Each row was made from one path, in order. Every step used is in the known rows, and no mark comes twice. Write each row's path.
In the rows, zero is written as 128.
Known rows:
m/u/q: [127 133 122 149 108 100  91 125 133 141 178  86 150 163 102 112 130 147
  95 119 108 110 175 127 102 132 157 101 135 116 111 159]
p/u/r: [ 82 140 133 151 172 147 160 103 117 117 109 149  86 124 108 129 128 161
 129 138 115 113 126 147 133  90 111  96 167 152 139  96]
q/u/m/p: [122 136  70 137  87 140  72  99 153 124 174  94 185 170 100 130 120 158
  88 127  98 143  92 119 174 152 111 171 146 115 141 172]
q/u/m: [103 102 142 115  95 128 104 129 154 127 165  98 152 154 127 151 116 138
 113  95  99 139 123  99 144 140 110 130 124  94 160 178]
q/u: [132 123 144 108  87 148 114 111 122 119 129  80 159 139 144 131 129 131
 104 135 125 107 104 109 123 129 150 117 172  89 147 157]
t/u: [149 129  89 133 133  95  71 157 143  96 135 104 121 139 151 128 113 156
  98 137 132  98  93 119 110 118 149 120 144 129 133 146]
p/u: [125 123 112 125 187 113 111 111 133 124 154 118  75 140  94 123 115 154
 123 128 120 105 144 155  98  98 139  84 141 125 139 110]
q/u/r/j/a: [ 77 125 151 166  42 170 239  70  90 133  67 139 163  82 141 160 130 102
 129 115 167 187 104 138 193 121 118 137 134 141 111 128]
t/u/m/q: [104  70 111 127 145  75  47 198 146  68 215 118 128 128 128 129 134 162
 102 100 131 116 129 132  97 123 120 171 102 136 173 177]
r/u/t: [116 163 163 118 157 142 156 136  95 126 120 109 105 175 107 139 148 127
 115 139 119  33 149 116  83 164 117 139 108 143 103 158]
j/r/u: [136 104 145 175 112 119 118 140 111 166  78 157 104 133 113 103 124 124
 157 186 133  78 120 138  85 117  99 153  89 141 116 186]
m/t/u: [148 195 125 118 153  80  57 146 124  73 159  60 117 141 170 115  99 162
  85 134 131  81 130 126 130 125 164 135 134 138 156 148]
r/u/q: [144 109 156 153 121 101 101 141 107 151 136 155 135 131  83 106 120 146
 147 112 103 107 151 136  81 169  85 115 108 121 117 188]
u/r/j/a: [ 99 103 124 202 102 154 227  73  85 143  84 179 119  87  99 134 129 108
 124 118 138 171 124 153 161 101 117 123 113 162  91 105]
m/p/u/t: [ 92 193  74 129 200 151 116  87 136 101 159  78 110 184  77 143 137 163
  71 148 116  77 134 145 119 120 154 151 144 147 121  96]
r/u/m: [138 102 133 153 155  98 112 159 126 142 159 160  96 165  84 119 121 148
 157 105  99 102 149 124 119 143  76 130  82 146 125 189]
r/j/a: [148  92 104 183 120 107 186  95 105 141 118 145  94 112  92 120 117 102
 121 111 143 159 146 177 129  99 146 111  96 135  91 128]
j/a/u: [151  88 109 132 136  99 162 131 139 153 112 135 129  88 125  99  87 112
 171 111 131 184 113  83 139 141 175 111 171  90 116 124]
r/j/a/u/q: [155  92 137 140  97  99 169 138 151 151 107 172 162  61 111 122 111  85
 179  85 124 230 159 153 126 157 113 110 115  94  99 141]
m/a/u: [193 105 152  68 149 117 133 141 131 177  99 127  93 113 135  91 105 131
 138 108 166 161 117 111 141 139 172 150 145 114 112  76]
u/t: [ 96 154 150 122 164 151 144 106 119 113 140  76 117 167 115 139 138 126
  69 125  83  50 143 119  77 125 147 124 129 110 122 123]
a/u: [168 114 131  84 137 125 103 151 145 131 114 125 132 112 148  98 130 103
 162 138 117 133 114 108 115 143 144 109 170  84 137 109]
a/u/m/q: [137  60 162  92 162  95  78 187 138 112 198 135 145  92 122 109 142 108
 160  99 126 155 143 124 103 141 109 161 141  90 174 145]
q/u/t: [ 76 166 174  87 101 174 151 102 127 110 124  53 166 157 154 168 139 124
  82 130 112  61 121  95 109 153 151 136 153  89 145 150]
r/u/a: [184 122 120 158 160 123 165 148  91 156  85 154 108 124 107 112  85 116
 185 138 130 111 117 102 106 166 130 123 130 169  98 113]
m/u: [140 142 106 130 127 108 110 122 123 140 161  75 108 179 114 110 146 135
 100 147 142  83 162 121 120 108 188  96 144 135 116 130]
m/p/u: [141 157  47 155 184 122  77  88 136 120 162 101  98 160  69 104 128 168
 100 167 126 116 111 168 135 107 144 131 156 143 127 106]
a/u/m/r: [143 134 137  79 125 131  95 142 182 160 146 170 121 152 175 113 148 139
 172 129 115 150 137 102 150 120 116  91 101  96 149 100]

Which path is each row?
[136 144  16 166 131  97  31 153 172  89 172 117 144 167 109 126 125 188
  80 137  99 128  89 120 165 126 117 175 109 158 121 172] => t/u/m/p
[ 88 147 177 115  46 195 183  87  95 112  76 131 172 104 159 159 178  82
 115 148 155 146 113 156 162 135  85 133 138 134 130 124] => q/u/r/j
[117  83 173  94  95 138  96 122  97  97 170  64 177 113 139 116 145 119
 106 125 164 115 109 131  90 148 153 158 180  81 183 156] => m/q/u
[153 158 130 107 100 169 119  76 117 147 120 154  97 159 153 116 183 115
 107 177 165 109 163 189 123  93 127  78  60 125 121  78] => m/r/j
[137 131 101 144 213 120 155 121 129 138 109 138  93 108 103 146  62 138
 158 121 111 131 128 130 104 112 150  98 145 152 118  73] => p/u/a
[145 125 141 122  99 161 150 117 119 144  86  97 173 106 155 146  77 115
 148 125 121 133  89  85 128 164 151 125 175 120 125 109] => q/u/a
[158 106 157 103 124 110  86 154 160 139 128 142 175  93 126 107 116 107
 163 106  91 157 132 119  93 161 113 105 158  64 131 137] => a/u/q
[ 84 141 181 156 128 144 158 139 107 154  85 124 115 156 120 147 132 120
 125 183 115  36 135 117  73 136 106 168  79 148 102 178] => j/r/u/t
[168 133  84 150 149 118 107 169 137 117  93 124 138 112 164 148  73 143
 132 137 123 123  88  89 104 129 154 132 139 152 103 102] => t/u/a
[ 86 153 134 144 151 160 187 100 114 121  99 164  83 108 105 147 165 120
 127 140 151 133 158 196 143  90  87  99 111 175 122  83] => p/u/r/j
[135 155 147 127 149  73 172 135 140 125 160 141 119  76 124 135  92  88
 179  73 131 212 188 138 196 141 120 136  87 130 131 145] => r/j/a/u/m/t
[149  81 140 126 162 102 119 130 132 165 159 140  64 161  84 118  77 180
  88  70 106 147 152 129 141 104 139 159  66 142 119 129] => u/m/a
[141  98 127  98 149 107  98 170 173 138 158 152 134 121 127 123 120 110
 167 107  93 155 130  98 133 145 107 117 133  95 146 139] => a/u/m
[131  87 165 116 100 145 134 137  85 116 133  85 190  84 147 139 101 109
 147 120 151 139  91 104  92 159 171 162 183 120 164 118] => m/q/u/a
[115 157  93 118 121 111  53 158 177 114 165 147 108 186 182 140 134 201
 107 139 128 120 125 120 137  88 118 103  65 137 140 132] => t/u/m/r
[166 125  62 113 142 118  61 144 174 134 159 142 159 136  99 102 132 131
 145 127  94 165 102 108 164 154 111 167 144 116 136 132] => a/u/m/p
[ 91 183 130 112 138 130 154 116 120 128 164  47 120 207 121 150 159 129
  67 140 131  38 178 106 101 125 187 118 132 137 112 127] => m/u/t
[107 156 114 147  85 155 141 135 117  93  87 155 143 111 167 155 169 123
 105 154 162 125 116 162 143 106  85 135 111 172 114 120] => t/u/r/j
[104 142 108 153 110 137 117 144 126  92  90 134 142 124 167 136 132 160
 104 144 127 101  80 104 138 111 122 133 158 152 128 131] => t/u/r
[111 178 144  81 110 162 218  98 145 165  91 147 115 131 176 159 162  91
 150 142 178 161 157 125 144 134 158 104  83 123  93  56] => m/r/j/a/u/t
[120 128 151 158  97 178 170  81  88 129  84 174 130 105 124 129 171  92
 107 149 126 118 141 173 133 109  81 118 117 149 115 100] => u/r/j
[135 143 158 101  98 170 178 124 110 142  65 178 152  79 160 127 189  64
 163 152 150 166 125 146 154 137  84 121 146 138 117  79] => a/u/r/j
[148 147 141  68 107 142 118 137 167 161 139 182 114 138 171 138 185  99
 175 139 154 180 165 157 154 116  86  92  56 122 132  89] => a/u/m/r/j
[118  99 135 163 119 130 210 121 122 143  66 168 150  66 138 108 104 118
 184 115 130 188  86  74 171 133 147 120 196 122 115  91] => j/a/u/r
[107 207 148 140 130 115 111 129 102  67 116  95 144 116 184 129 111 172
  91 138 123  95 113 109 167 122 134 135 159 162 156 127] => m/t/u/r
[125  49 142 125 132  84 160 165 128 130 181 166 129  69  97 128 139  73
 185  75 167 233 162 159 133 137 114 170  87 129 147 139] => r/j/a/u/m/q
